What can hang from each mark:
Q68: Q132 Q748
Q653: Q24 Q44 Q748
Q503: Q575
Q575: Q24 Q44 Q503
Q641: Q132 Q503
Q132: Q68 Q641
Q748: Q68 Q653
Q24: Q653

Known rows, with every way that one mark hangs from another:
Q575[Q24[Q653] Q44 Q503]: [ 33 -56  -6  25  19   3   7  -8  15  -6  15 -18 -33 -38 -47  -2  40 -27
  -4 -41 -45  18  10   1  27  43 -36  28  20 -23  47 -29  23  41 -10  13
  35 -33 -19   8   3  21  -7 -29   8 -14]
Q132[Q641[Q503]]: [ 14  12 -25   4 -23  23 -17 -18   7  22  20   6  13   1  -6 -15  17  13
  -3  18  20  23 -30  15 -31  14  12 -19 -13   3  -2  16  -7  25  -2  -5
  11   8   5 -15  -1  -8  14  40  -1  20]
Q24[Q653[Q44 Q748[Q68]]]: [  8 -18  27   3 -25   8 -32  22 -10 -14 -20 -11 -34   6  -5  -5  13  -5
 -33 -18   8  15  34  15   9  -6 -46  20  17 -34 -29 -33 -11 -36  20 -14
 -26  10   8   0  40   3   3 -19 -40  -6]
Q653[Q24]: [  2  -6 -19   3 -12  18 -26  -3  13  -4  15   5 -23  15 -22 -15   5  -3
  -3   7  13  14 -22  10  -1  28   8 -10 -16 -13  16 -16  -7   5 -28   4
   5   7   3   2   3  -1 -34   8  26  13]
Q24[Q653[Q44]]: [ 22 -16  31   8  17  12 -23   2   8  -9 -22  -9 -41  -6 -12 -11  32  -1
  -3   3   3  12  -1  12  -7  21 -16   7   9 -15 -26 -45   3  -2   3   9
 -15 -11  -4  -5   1  11   2   3 -29   6]
Q24[Q653[Q44 Q748[Q68[Q132]]]]: [ -5  -7  33 -12  -1   9 -18  38 -22 -17 -29 -14 -10  -6   6   7  21 -14
 -21 -15  -6   5  38   9  27 -23 -47  20  30 -15 -31 -22  -2 -29  30 -10
 -22  17  10  -5  39 -20  -1 -26 -41 -22]
Q748[Q68[Q132] Q653[Q24 Q44]]: [ -4  35  23 -14  10   2  15  20 -10 -22 -22   3  -5  11  34  19 -10 -11
   0   2   6 -33  -4 -20  13 -15  28  14   8 -26 -27  -4   0 -22 -18 -14
 -16   6   3  21  -2 -11 -23 -25 -14   8]
Q641[Q132[Q68[Q748]] Q503[Q575]]: [-18   9  -8   7   4 -12   6 -55  11  23  23   0  54  -4  -3   8 -27  48
  48  18 -29  22  19  15 -42 -14  -4 -40   2  87  37   7  -3  10  28  25
 -25  -5  21  -8 -31  11  10   6  50 -10]
Q132[Q641[Q503[Q575[Q44]]]]: [ 17  27  -7  26 -14   7  14 -23  16  15  15  -3  13 -18 -17  12   5  31
   9 -19 -10  30 -22 -17 -44  28  -5  -3  -6  20   4  26  19  35 -13   9
  14 -20 -18 -25  28  20   0  43  32   6]
Q68[Q748]: [ -6 -28 -23 -11  14 -10 -20 -21   0   6  13   3   0  14   1 -16 -10  10
   0  29  -2  -3   5  19  12   1   0  -9 -12  21  23   2  -4  -6   5  12
   2 -11  -3  -8 -12   9   4  25   2  -4]
Q575[Q44]: [ 16 -23  -9  12   1  11  -5  -5  12   2   8   5 -20   2  -8  -8  13   0
 -11   0   3  16   2   9  13  25 -14  10  -7   5  33  -2  16   9   0   5
  18 -13  -8  -6  24  22 -15  29 -11   4]
Q132[Q68[Q748[Q653]] Q641]: [-30  -5 -15 -32  14 -35   5  -6  -1   3   5  20  39  12   9   4 -28  -6
   9  15  14 -19 -18   5  21 -25  35 -26 -24  27   9  23 -16   2  25  11
  21  -8   6  -2 -42   6  61  30 -15   4]
Q653[Q44]: [ 12 -10   0   4   1  18  -7   0  12   0  -7   5 -35   6   5 -14   6  13
  -9  14  24  14  -4  -3  -9  11  -7   9  -1  -8   4 -18   6   1  -3   6
  -8 -12  -9  -3   4  11 -17  19  -6  12]
Q132[Q68[Q748] Q641[Q503]]: [-12   0 -17 -34   1 -12  -8 -41   2  26   7   4  61  -2   7  -4   1  19
  21  42  -4  10  -8  32 -10 -18  22 -37 -22  43   7  16 -21  11  25  13
   1  -1  20   6 -46  -2  44  27  12   2]
Q653[Q24 Q44 Q748[Q68]]: [  6  -6  15  -9 -34  24 -19  24  -8  -8 -15  -5 -30   6   5   2   9   0
 -22   4  28  -2  22   3  21  -4  -7  21  -4 -47 -11 -14  -8 -39 -24 -13
 -18   6   0  33  40   8 -34 -18   9   8]
Q748[Q68[Q132[Q641[Q503]]] Q653]: [ -9  44 -14  -4  -9   5  11   6  -5  25  13   9  46   6  35  -8  -8  -3
  -1   4  -2 -13 -18  -3 -20 -20  33  -7   2  10 -33  39  -7  12  -4 -23
   9  26   7 -17  -4 -45  15  18 -38  -1]
Q748[Q68[Q132[Q641]] Q653[Q24 Q44]]: [-16  50  11 -20   5  10  18  33  -7  -8 -32   3   4 -11  36  36  -5 -14
  -5 -15  24 -39 -25 -28   0 -22  53   9   3 -35 -41  18  -9 -15  -5  -8
  -7   7   1  23  -1 -20  16 -10 -20  11]
Q748[Q68[Q132[Q641[Q503[Q575[Q24]]]]]]: [  4  41 -16  15   1   6  20  -3  -7  29  20  -8  46 -24 -12  18   8  13
  10 -21 -18   7 -15 -22 -41  11 -20   6  27  27  -8  40 -11  27  -3  -2
  -2  11  -4 -23   6 -35  -1 -10  30 -26]
Q748[Q68 Q653]: [ -3   4 -15  13  -2 -15 -12   5   9   2   8  16   0  50  14 -13 -20  -6
 -13   3   9 -10  10   0   5   1   3   5   3  -7  -2  11  -1  -8 -10 -22
  18  -2   0  -6   7 -12 -18  12 -42  -4]
Q748[Q653[Q24]]: [ 14   0 -13   8  -3  -4 -12   0  12  -6  14  24 -33  25 -11 -23 -20 -17
  -5   5  17   0 -30   2   2  28  37 -15 -22 -26   7  -7   4   8 -31 -12
  19   0  -5   4 -10   5 -23   7   8  24]
Q24[Q653[Q44 Q748[Q68[Q132[Q641]]]]]: [-10  13  24 -18  -8  22 -19  44 -27  -5 -30 -19   4 -32   6  23  27 -18
 -29 -21  24  -8  14   9  19 -30 -24  17  31 -32 -40  -4 -11 -34  34  -5
 -20  22   9  -8  39 -21  43 -13 -51 -17]
Q68[Q132 Q748[Q653[Q44]]]: [-14  -3   6 -20  29 -24  23   6 -11 -14 -17   6  -8  14  37  -7 -19  -3
   9  34   4 -33  -5 -16  11 -24  40   1  -8  23 -15   3  10 -11  11   5
  -2 -17 -13  -8 -31  -2  11  13 -20   1]
Q24[Q653[Q748[Q68]]]: [  5 -27   6   2 -23   3 -42  21 -11  -1   6  -7  -9  22 -17 -18  13 -11
 -29 -14   1  17  33  24  17   3 -53   8  23 -20  -6 -20 -11 -22  16 -10
  -6  24  13  -9  43  -9  -2 -12 -39 -15]
Q653[Q24 Q44 Q748]: [  6 -20   6  -3 -21  22 -11  15   2 -20 -10   2 -54   5 -11  -8   8  -3
 -19  10  36  15  -6   8  12  14  -9  -2 -21 -39   1 -20   5 -16 -22   1
 -19   3  -3  19  29  24 -32   5  21  25]
Q748[Q68]: [  0 -15 -18   6 -10  12 -31  -2   1  15  18   2  10  26   5   0   2   5
 -19   2   0   7  15  11   9   0 -24  11  11  -3  13   1  -7 -12  -7 -13
   5  13   1  -4  20 -15 -19   6 -25  -9]
Q68[Q132 Q748[Q653[Q24]]]: [-12  -3  -5 -32  26 -23  14  -3  -6 -12   5   2  10  13  10 -14 -29 -22
  16  23  -6 -33 -16   0  19 -15  46 -17 -19   8   1   1   2  -8   1  -2
  11   0  -6   5 -31  -8  -2   0  14   1]

Rows:
[ 36 -37   3  29  20   1   3   4  10 -18  -5 -23 -58 -30 -34   0  43 -17
  -6 -20 -14  14  -4  -1   6  41 -25  20  24 -31  15 -36  18  21 -13  15
  12 -24 -15   8 -10  15 -11 -39   6  -6] | Q575[Q24[Q653[Q44]] Q503]
[ 18 -32  30  15  -7   5 -32  21  -3  -8 -19  -1 -51  -3 -21 -22  29  -7
 -21  -4  28  23  12  16   6  12 -36   5   2 -32 -19 -43   5  -9  19  -3
 -13  -3  -6 -11  31  20   2   1 -19   9] | Q24[Q653[Q44 Q748]]
[ 24 -50  -6  24 -13   3  -4  15 -12 -11  18 -27 -27 -28 -44  -3  35 -27
 -27 -52 -34  19  50  14  49  28 -67  48  30 -39  41 -25  14   5  -1   3
  25 -11  -9  13  45  23 -14 -47 -18 -33] | Q575[Q24[Q653[Q748[Q68]]] Q44 Q503]
[-42  11  20 -21   0 -21  22 -19  23 -16 -20  17  10   1  14  20 -29   6
  27  19  10 -32  -9   0  -4 -34  59 -26 -18  14  12 -13  -6 -16   6  21
 -21 -19  18  46 -40  26  21  -8  21  17] | Q641[Q132[Q68[Q748[Q653[Q24 Q44]]]]]
[ -6  11 -23  -1  28 -14  28 -26   0  25  30  -4  44 -32 -20   7   0  16
  26   3 -23  -3 -17 -19 -39   6   9 -10   3  49  -4  29   4  31  14  16
   4  -3 -18 -29 -22 -12  33   5  55 -15] | Q68[Q132[Q641[Q503[Q575[Q24]]]] Q748]
[  3  18  16   5 -11  -2   1  11   3 -10 -19  10 -23  24  17  10 -16   0
 -13  -5  10 -20   3 -19  -1   0  37  16  -8 -44 -24 -16 -13 -22 -39 -15
  -6  -8   2  28   5   4 -25 -18  -8  20] | Q748[Q68 Q653[Q24 Q44]]
[ -5  14  12 -23   5 -25  20 -29  10   8 -15  12  28   7  37   0 -17  21
  23  39   2 -21 -16   4 -15 -30  48 -29 -34  23 -26  14 -13  -8  14   1
   1 -26  13  19 -55  22  54  28  -3  29] | Q132[Q68[Q748[Q653[Q44]]] Q641[Q503]]
[-12  24  -8 -13   6  -2  -1  13 -10  -9  -2  12  13  18  17   4 -18 -17
   0  -8   0 -21 -10 -11  16  -1  28   9   8  -9  -5   4  -5  -5 -17 -19
   6  26  11  10   4 -27 -34 -16 -11  -2] | Q748[Q68[Q132] Q653[Q24]]
[-10  22 -11 -32  -6 -26  11 -39  13   7   1  18  53   2   8  -4 -26   5
  24  27  -4 -13 -24   7  -9 -21  69 -43 -46  21  -6   3 -23   1   3  -9
   6  -5  17  26 -54   5  40  21  33  26] | Q132[Q68[Q748[Q653[Q24]]] Q641[Q503]]
[ 21 -44   7  25  -5   4 -14  28 -16 -16   3 -36 -49 -23 -25  -6  30 -22
 -26 -33 -11   6  38   3  30  17 -57  39  33 -53  11 -25   2 -14  -7  -1
  -1  -1 -11  10  24  10  -9 -57 -20 -24] | Q575[Q24[Q653[Q44 Q748[Q68]]] Q503]
[ 19 -43 -26  29  13   7  11 -10  16  -7  30 -12 -26 -26 -29 -12  24 -18
   0 -27 -21  13  -4   0  32  47 -30  28  10 -17  71   6  36  39 -30  15
  43 -31 -24   5   7  20 -29 -14  22 -12] | Q575[Q24 Q44 Q503]
[-13  -3  23 -24  15 -29  10 -20  10 -19 -22  13  -5  17   9   0 -23   4
  18  29  -9 -28  -5  -6  20 -14  51 -15 -28  -1  -6 -28 -12 -22  -7   2
  -9 -20   8  43 -48  30  15  -7  21  28] | Q132[Q68[Q748[Q653[Q24 Q44]]]]
[ -4  -2  10 -19   8 -24  11 -14   7 -13 -12  11 -30  19   8  -7 -24  -6
  -3  26  14 -28 -15 -10   0  -5  58  -9 -26 -19 -12 -21   3 -22 -27  -6
  -7 -22 -15  24 -27  34   0   5   8  31] | Q68[Q748[Q653[Q24 Q44]]]
[ -9   5 -13 -29  -1 -25  10 -35   5  13   4  21  53   9  20 -21 -19  16
  26  35  -4 -12 -18  15 -16 -26  44 -33 -33  40  -9  29 -18  12  23  -3
  15  -8  11   5 -49   9  50  29  -5  12] | Q132[Q68[Q748[Q653]] Q641[Q503]]
[ -6  13  14 -18 -12  26  -7  31 -21 -14 -27 -10 -12  -6  17  17   4 -10
 -21   3  19 -13  13   0  29 -22 -11  17  10 -33  -8  -5  -1 -26  -6  -6
 -31  20   8  14  33 -15 -36 -25   6  -3] | Q653[Q24 Q44 Q748[Q68[Q132]]]
[ -7  27   8 -11 -27  26   4  24 -22  10 -13 -11  23 -15  31   8  20  17
 -12   2  19   6   7   5  -7 -36 -10   1   7 -13 -35  26  -8 -18  12 -19
 -22  18  11  -7  33 -24   8  14 -14  -4] | Q653[Q44 Q748[Q68[Q132[Q641[Q503]]]]]
[ 24 -64 -14  25  -3   2 -18  17  -2 -12  23 -20 -53 -18 -48 -27  31 -29
 -12 -24  -4  31  13  20  32  38 -51  11  11 -37  36 -23  15  20  -3   8
  24  12 -14 -11  13   6 -15 -39   5 -19] | Q575[Q24[Q653[Q748]] Q503]
[ 31 -61  10  33  -2  10  -7  20   0 -23   1 -26 -68 -27 -46 -19  42 -22
 -16 -22   3  23  11   7  24  27 -49  20  13 -47  18 -28  21  15  -3   8
   5  -9 -19  -2   7  25 -13 -41  11  -2] | Q575[Q24[Q653[Q44 Q748]] Q503]
[ 25 -26  24  45   2  -5   3  22   1 -14  -2  -8 -63 -11 -55  -1  21   0
 -13 -30  -4  26  12 -18 -18  39 -57   8  14 -21  -8 -36   5   3  -2   5
 -23 -16 -26 -19  28  27  -3 -30  30  -4] | Q503[Q575[Q24[Q653[Q44 Q748]]]]
[ 35  -4  27  39  30  -5  11   1   9  -3  -3  -9 -49 -21 -47  12  15  10
   1 -33 -20  18   1 -29 -34  51 -38  15  10  -6 -15 -37   5  18  -5  18
  -8 -22 -28 -18   6  19  -5 -33  36   0] | Q503[Q575[Q24[Q653[Q44]]]]
[ -6   8  -2   2 -14  -7 -15   2   9  -5   8  14  -6  35   2  -4 -20 -12
 -12  -4   7 -14  -3  -7   6   4  28   7  -6 -24  -5  -4 -12 -16 -34 -27
   5   7  10  16   7  -5 -34  -2 -14  13] | Q748[Q68 Q653[Q24]]
[-27  29 -12 -11   5   0   0  26 -17   8   1  16  35  12  30  12  -9 -21
 -10 -10  16 -21 -16  -7   6 -17  27   6  15   2 -15  34  -5   1  11 -11
  21  18  -2 -18   3 -46  28  17 -52  -9] | Q748[Q68[Q132[Q641]] Q653]
[-19  26   9 -27 -23  30  -4  39 -21  -7 -26 -15   5 -21  14  31  11 -14
 -22 -16  41 -10  -3  -9  20 -28   9  14   4 -34 -23  12 -16 -32   3   2
 -24  26   4  19  30 -19   5  -7   2  -5] | Q653[Q24 Q44 Q748[Q68[Q132[Q641]]]]
[ -8  32 -16 -10 -10  22  -7   1 -11  29   9 -10  55 -10  25   7  15  11
  -1   6   1  -4  -9  13 -20 -17   3  -1  17  14 -21  36 -14   4  13 -15
  -1  34  17 -18   6 -47  14  20 -20 -11] | Q748[Q68[Q132[Q641[Q503]]]]
[ 31 -28  15  42  25 -15  18  -8  17   4   8  -5 -29 -31 -63   8  18  -9
   0 -52 -46  25  11 -19 -17  62 -60  22  10   2  23 -23  18  35  -3  12
  17 -33 -31 -16  27  32  -7 -19  25  -9] | Q503[Q575[Q24[Q653] Q44]]
[ 13   6  13   5  -9   4   5   7  18 -28 -13  11 -51  16  -1  -9  -4  -6
  -1  14  19 -14 -37 -20  -1  16  40  -6 -29 -34 -10 -22   9  -6 -32  -7
  -2 -21  -9  13  -6  18 -25   2  11  40] | Q748[Q653[Q24 Q44]]
[-14   9  -5   9  -5 -13  32 -56  17  13  19  -2  54 -25  -5  26 -22  41
  49   6 -47  18  26   0 -32 -11  -6 -27  -2  87  43  12  13  12  21  24
 -18 -31  10   2 -12  28   6  13  49 -12] | Q641[Q132[Q68[Q748]] Q503[Q575[Q44]]]
[-13  21  -8  18   1 -37  31 -49  16   9  17  23  48  14   8  -4 -50  31
  51  14 -23   6   7  -4 -50 -19  21 -44 -11  78  24  16   4  14  13  15
 -17  -9  18 -12 -45  15   5   6  40   1] | Q641[Q132[Q68[Q748[Q653]]] Q503[Q575]]
[  8  10 -14 -13  -7  16 -17 -27   7  20  13   9  41  -4   0  -6  11  22
  19  17   6  25 -27  26 -16   3  -3 -33 -20  30  12  16 -18  25  10   4
  10  11  24  -7 -26  -4  22  27  13  11] | Q132[Q68 Q641[Q503]]
[-16   0 -11 -20 -17  22 -22  31 -26 -10   2  -5   9   4   1   3   3 -13
 -18  -4  14  -5  13  10  32  -9 -21  14   6 -17   7   7  -5 -21   5 -12
  -3  30  17  11  32 -33 -39 -15   6 -15] | Q653[Q24 Q748[Q68[Q132]]]
[ 13  33 -16   4   8   8  11  -8  -6  16  14  -2  23 -19   1   9   4  22
  21  -1  -7  26 -36 -11 -46  12   1 -17   5  44 -10  34   7  40   2   9
   2  17  -2 -49   0 -25  -8  34  36  -3] | Q68[Q132[Q641[Q503[Q575]]]]
[-18  12  -9  -5   8  -2   5  19  -9   5   6  21  29  26  29  -3 -19 -10
  -5  -2   2 -22   5  -3  15 -17   2  11  17  15  -2  19   5   1   0 -20
   9  23   8 -13   9 -31 -15   7 -46 -18] | Q748[Q68[Q132] Q653]
[  3  45  -7  12  -2  18   4  -5 -19  24   5 -12  47  -7  12  29  -6  28
  13 -11 -20  13  -9 -14 -42  -2  -7  -3  19  32 -22  41  -4  16   5   3
  -5  24   5 -39   9 -39  -8  21  12 -17] | Q748[Q68[Q132[Q641[Q503[Q575]]]]]
[-13  22  14   0  15  -2  14  20 -15  -1 -16   6   3  20  39  10 -15  -6
   0   5   3 -28   5 -13   8 -22  11  17  17  -1 -26   9   6 -13  -2 -18
  -1   4  -1   0  -2 -19 -15  -6 -45  -8] | Q748[Q68[Q132] Q653[Q44]]
[-18 -14 -19 -23  31 -23   4  -9   0  -9   6  12  18  22  25 -21 -29 -12
   9  29  -7 -21 -13  -1  21 -14  32 -12 -13  31   1  14  17   1  18   0
  16  -2  -4 -13 -28 -17   9  20 -15 -11] | Q68[Q132 Q748[Q653]]
[-15 -13  19 -20  29 -38  12 -13   1  -8 -16  16   4  25  23  -6 -29   8
  17  31   3 -30   3   1   7 -31  30  -6 -23  28   0  -3  -8 -14   9  10
  -4 -28   1  12 -48  28  21  12  -6   9] | Q132[Q68[Q748[Q653[Q44]]]]
[-26   0 -28 -35  20  -3  -3   0 -11  10   5   3  30 -16   9   4   1 -10
  -2  16  16 -10 -15   7  15 -22  23  -9   0  36   3  23  -3  -3  29  19
  16  10  -1 -13 -19 -21  37  32  -8 -24] | Q68[Q132[Q641] Q748]
[ -1 -11  15   4 -27  21 -25  23 -16  -1  -1  -3 -23  18  14  -3   6   5
 -30   1  31   7  31  13  17 -12 -35  19   3 -26  -8  -2  -8 -41  -4  -7
 -19   7   2   5  39   2 -17  -4 -21  -1] | Q653[Q44 Q748[Q68]]
[ -8  11   4  37  -5   4  47 -46  31  12  30  16  37 -40 -32  18   2  28
  41 -21 -42  32   8  -3 -50  20 -42 -15   3  54  59  11   9  53   3  22
  -7 -19  -4   5   4  27 -15 -17  66  -8] | Q641[Q132[Q68] Q503[Q575[Q24 Q44]]]
